In the rows, 128 means zero.
Known rows, with every way that one mark hangs from another:
k_871(k_481 k_919(k_642)): [119 172 136 194 154 193 137 128 129 173 114 149 134 110 134 133 119 132
 133  90 159 141  89 130 141  87  95 145 140 118 138 113 163 169]
k_634(k_87(k_919(k_642))): [168 124 126 127 109 172 136 127 157 132 135 169  91 107  81 117 128 172
 136  80 126 131 100 155 133  94 111 134 152 134 124  71 187 119]
k_168(k_258(k_481 k_840)): [121 138 146 165 203 203 111 146 131 140 127 175 116 114 177 120 115 143
 148 116 136 171  67 176  94  69  97 154  90 155 108  95 176 156]
k_168(k_258(k_481(k_871(k_919)) k_840)): [130 167 134 166 210 208 132 151 124 140 112 171 132 103 193 128 140 151
 169 124 117 173  61 158 109  88  99 159  68 138 132 122 165 142]
k_919(k_642 k_871): [125 118 129 170  89 186 129 125 159 118 146 146 101 120 136 144 129 143
 108  98 126 153  92 156 153  70  92 119 163 133 140 106 163 123]
k_481(k_258(k_840) k_871): [ 94 145 119 130 153 180 108 136 137 118 143 154 102  78 190 110 130 154
 127 100  83 162  85 153 138 101 113 147 100 144 123 128 151 117]
k_258(k_168 k_481(k_871)): [ 88 149 122 147 173 237 103 139 170 129 154 160 118 131 170  83 120 168
 154 104 124 163  66 168 108 114  94 141 108 125 117 133 192 155]
k_258(k_168 k_481(k_821 k_871) k_840): [ 61 148 104 135 180 207  88 150 172  95 149 169 145 141 190 124 108 162
 123 110 119 150  61 171 124 115  97 121  98 138 120 136 203 150]
k_871(k_919): [136 162 130 169 163 207 145 126 115 160 130 143 117  88 163 123 127 147
 161 106 133 156  93 132 145  90  68 155 125 138 116  99 148 166]
k_871(k_481(k_821)): [101 158 105 177 143 183 143 108 127 141 146 137 138  89 163 116 101 151
 117  95 145 132 101 140 145 121  72 128 148 136 120 100 182 188]
k_919(k_87 k_642): [111 131 112 158 103 170 131 115 158 144 134 160  79 111 137 155 116 168
 123 109 140 160  84 135 137  93  96 124 149 142 106  97 185 134]
k_481(k_258(k_840) k_821 k_871(k_919)): [ 91 158  97 136 144 161 132 134 110  96 130 152 138  79 204 137 128 154
 121 110  77 146  82 141 171 127  95 135  89 137 129 126 156 132]
k_481(k_258(k_168 k_840) k_821 k_871): [ 54 130  88 120 153 172  91 124 142  90 149 154 118 123 206 125 113 156
 103 112  83 155  63 154 149 134 109 113  98 153 118 131 177 131]
k_168(k_258(k_481(k_821) k_840)): [106 131 120 160 178 178 120 139 122 111 128 174 131 110 189 132 104 148
 130 115 126 156  70 169 114  96  85 139  97 155 105  95 197 165]
k_821(k_481(k_871(k_919(k_642)))): [146 165 121 172 122 194 124 125 170 133 126 143 118  77 133 136 131 177
 170  82 119 151 101 136 154  90 128 125 130 110 138 115 171 117]
k_821(k_481): [139 155 129 163 140 205 117 116 157 144 143 129 111  72 133 117 109 166
 168  89 130 156 115 152 138  88 111 130 142 141 106  84 167 156]
k_87(k_634 k_919(k_642(k_731) k_871)): [167 136 108 160  82 167 176 158 121  81 165 156  86 125 114 120 148 120
 139  52 121 145  98 151 171  73 115 117 167 110 134  82 151  75]
k_821(k_481(k_258(k_168) k_871)): [100 143 115 142 139 202  98 108 166 121 145 129 101  95 163  88 111 171
 157 102  84 168  90 156 146 136 148 112 110 137 113 118 176 131]
k_168(k_258(k_481(k_871))): [137 137 126 173 161 215 144 132 142 128 140 168 101  91 184  83 125 175
 163 109 107 170  75 167  99 114  92 150 106 134 122 115 191 139]
k_821(k_481(k_258(k_168 k_840))): [ 84 146 134 136 178 194  70 122 155 131 127 139 118 118 152 128 100 135
 143 108 109 164  80 159 137  90 153 122  97 154 100  99 164 151]
k_731(k_642): [117 144 119 155 137 207 125 121 119 151 152 140  72  94 154 131 107 127
 150  56 133 147  86 137 131  92  90 150 138 144 116 104 144 167]
k_258(k_481(k_821 k_871(k_919)) k_840): [ 97 174 112 148 175 195 129 160 133 106 132 166 161  98 191 137 121 158
 140 113 109 144  82 157 148 109  82 145  89 121 131 133 178 152]
k_87(k_634 k_919(k_642 k_871)): [153 113 112 163  68 189 169 139 141 109 161 144  81 136  79 123 131 130
 154  53 119 144 110 141 152  81 142 106 156 121 130  95 165  77]
k_634(k_87(k_919(k_642 k_871))): [173 117 128 134  77 167 147 121 159 114 143 155 101 118  76 135 137 162
 124  95 114 138 103 166 158  91 111 113 164 133 147  77 176 109]
k_871(k_481 k_919): [124 188 139 195 181 209 154 121 112 183 124 135 142  91 152 120 120 133
 154 105 150 150  92 126 141  97  74 154 125 130 130 107 154 186]
k_87(k_634 k_919(k_642)): [148 117 110 155  99 193 158 144 136 128 154 160  72 125  87 105 117 146
 170  38 130 136 105 132 129  83 140 126 145 122 107  93 173  87]
k_87(k_919): [152 140 130 142 138 211 155 138 131 147 154 153 106  89 122 102 118 149
 178  83 119 145 112 144 121 102  91 141 137 138  98  85 161 145]

Rows:
[131 143 112 161  86 145 149 130 139  93 150 155  89 109 168 173 145 145
  96 125 132 172  79 156 174  82  69 116 174 127 134  88 164 121]
k_919(k_87 k_642(k_731) k_871)
[120 118  93 173  66 164 159 110 147 112 154 139  60 140 111 162 131 153
 119  93 126 169  90 129 166  81 125 107 153 131 134 105 175  86]
k_919(k_87(k_634) k_642 k_871)
[ 79 142  98 144 149 215 115 139 168  98 162 161 127 130 184  94 107 177
 134 101 113 150  72 169 126 142  85 118 117 128 116 132 210 160]
k_258(k_168 k_481(k_821 k_871))
[ 69 135 115 124 176 198  83 132 150 117 143 153 100 124 193 114 123 146
 125 110  91 169  61 155 130 108 124 133  90 153 121 132 157 122]
k_481(k_258(k_168 k_840) k_871)
[132 165  95 175 135 184 179 110 101 149 135 137  79 106 141 144 127 155
 168 101 132 173  89 105 158 100  98 143 117 137 110  98 160 128]
k_871(k_919(k_87(k_634)))
[110 158 121 138 146 182  95 128 160 114 137 139 116  66 166 115 119 162
 151  94  81 162 102 159 150  99 152 131  96 137 123 112 159 117]
k_821(k_481(k_258(k_840) k_871))
[102 145 101 150 128 200 139 141 153  94 158 162 127  87 181  90 115 180
 135  94 107 141  94 171 135 134  75 131 124 117 116 125 204 152]
k_258(k_481(k_821 k_871))
[ 84 147  98 168  85 137 173  88 110 107 140 122 120  96 160 142 105 143
  81 137  99 152 100 143 185 162  95  98 142 139 124 106 177 172]
k_919(k_87 k_871(k_481(k_258 k_821)))
[ 84 149 118 131 170 194  71 124 172 118 134 136 116 111 167 117 113 156
 149 106  89 167  79 159 139 108 162 116  93 148 117 120 167 124]
k_821(k_481(k_258(k_168 k_840) k_871))
[124 130 103 165 139 190 148 123 132 101 148 167 113  86 198  93 116 186
 145 106 103 157  78 164 118 138  79 126 108 136 121 116 208 147]
k_168(k_258(k_481(k_821 k_871)))
[115 124  90 168  95 168 148 115 144 130 145 155  53 126 121 144 118 161
 133  79 140 164  89 122 141  85 125 125 144 132 110 103 184 101]
k_919(k_87(k_634) k_642)
[108 150  93 145 113 165 161 119 102 102 138 146 120  62 201 109 124 165
 130 105  72 148  91 139 174 154  83 127 109 126 124 125 164 141]
k_481(k_258 k_821 k_871(k_919))
[123 147  94 178 111 165 166 118 121 140 125 153  71 125 120 157 124 153
 146  92 140 164  85 106 158  86 122 132 131 124 117 107 168 113]
k_871(k_919(k_87(k_634) k_642))
[125 155  79 166 100 175 168 122 138 130 132 150  72 117 134 147 140 175
 153  87 119 164  82 105 160 104 126 124 124 116 135 125 176  81]
k_481(k_871(k_919(k_87(k_634) k_642)))
[177 132 128 129 106 184 165 116 138 122 153 142 106 102  90 119 138 163
 140 109 105 144 112 161 156 105  90 123 150 146 142  68 163 125]
k_634(k_87(k_919(k_871)))
[ 69 132 130 131 187 191  81 132 134 132 135 155 103 134 178 121 108 125
 118 114 110 167  62 156 131  89 118 139  96 161 103 110 153 151]
k_481(k_258(k_168 k_840))
[ 68 136 108 169 122 168 134  95 123 108 149 120 137 132 168 112 101 125
  85 121 107 145  82 157 169 149 101  92 134 139 136 116 176 180]
k_919(k_871(k_481(k_258(k_168) k_821)))
[ 88 149 111 168 127 163 145 109 110 126 143 140 125  76 172  88  97 141
 103  96 111 133  98 147 155 144  92 125 134 135 111 106 181 185]
k_871(k_481(k_258 k_821))
[104 151 109 184 111 177 155 108 128 122 158 123 147 101 155 134 112 140
 106 112 136 138 104 152 169 122  69 106 161 134 144 106 173 176]
k_919(k_871(k_481(k_821)))
[123 151 118 166 119 169 152 118 132 152 118 160  95 108 139 171 125 158
 137 119 138 162  80 121 148  94  90 136 135 130 113  99 169 145]
k_871(k_919(k_87 k_642))
[140 166  93 174 122 146 170 139  99 116 128 164  80 108 158 155 145 145
 137  83 146 167  71 119 176  77  97 140 141 115 120  93 163 109]
k_871(k_919(k_87(k_634) k_642(k_731)))
[118 161  59 162 102 163 188 106 112 107 149 140  93  96 164 147 130 184
 154 102 106 158  91 101 179 145  94 117 118 131 126 120 179 111]
k_481(k_821 k_871(k_919(k_87(k_634))))
[118 145 131 161 196 208 117 148 145 130 134 173 115 105 189 112 131 162
 157 113 116 170  64 171  99  90 103 153  80 145 124 120 182 131]
k_168(k_258(k_481(k_871) k_840))
[ 74 123  87 130 121 178 118 108 140  94 156 148 105 106 198  97 111 166
 117 105  75 154  73 153 148 160  99 105 116 147 112 133 185 137]
k_481(k_258(k_168) k_821 k_871)
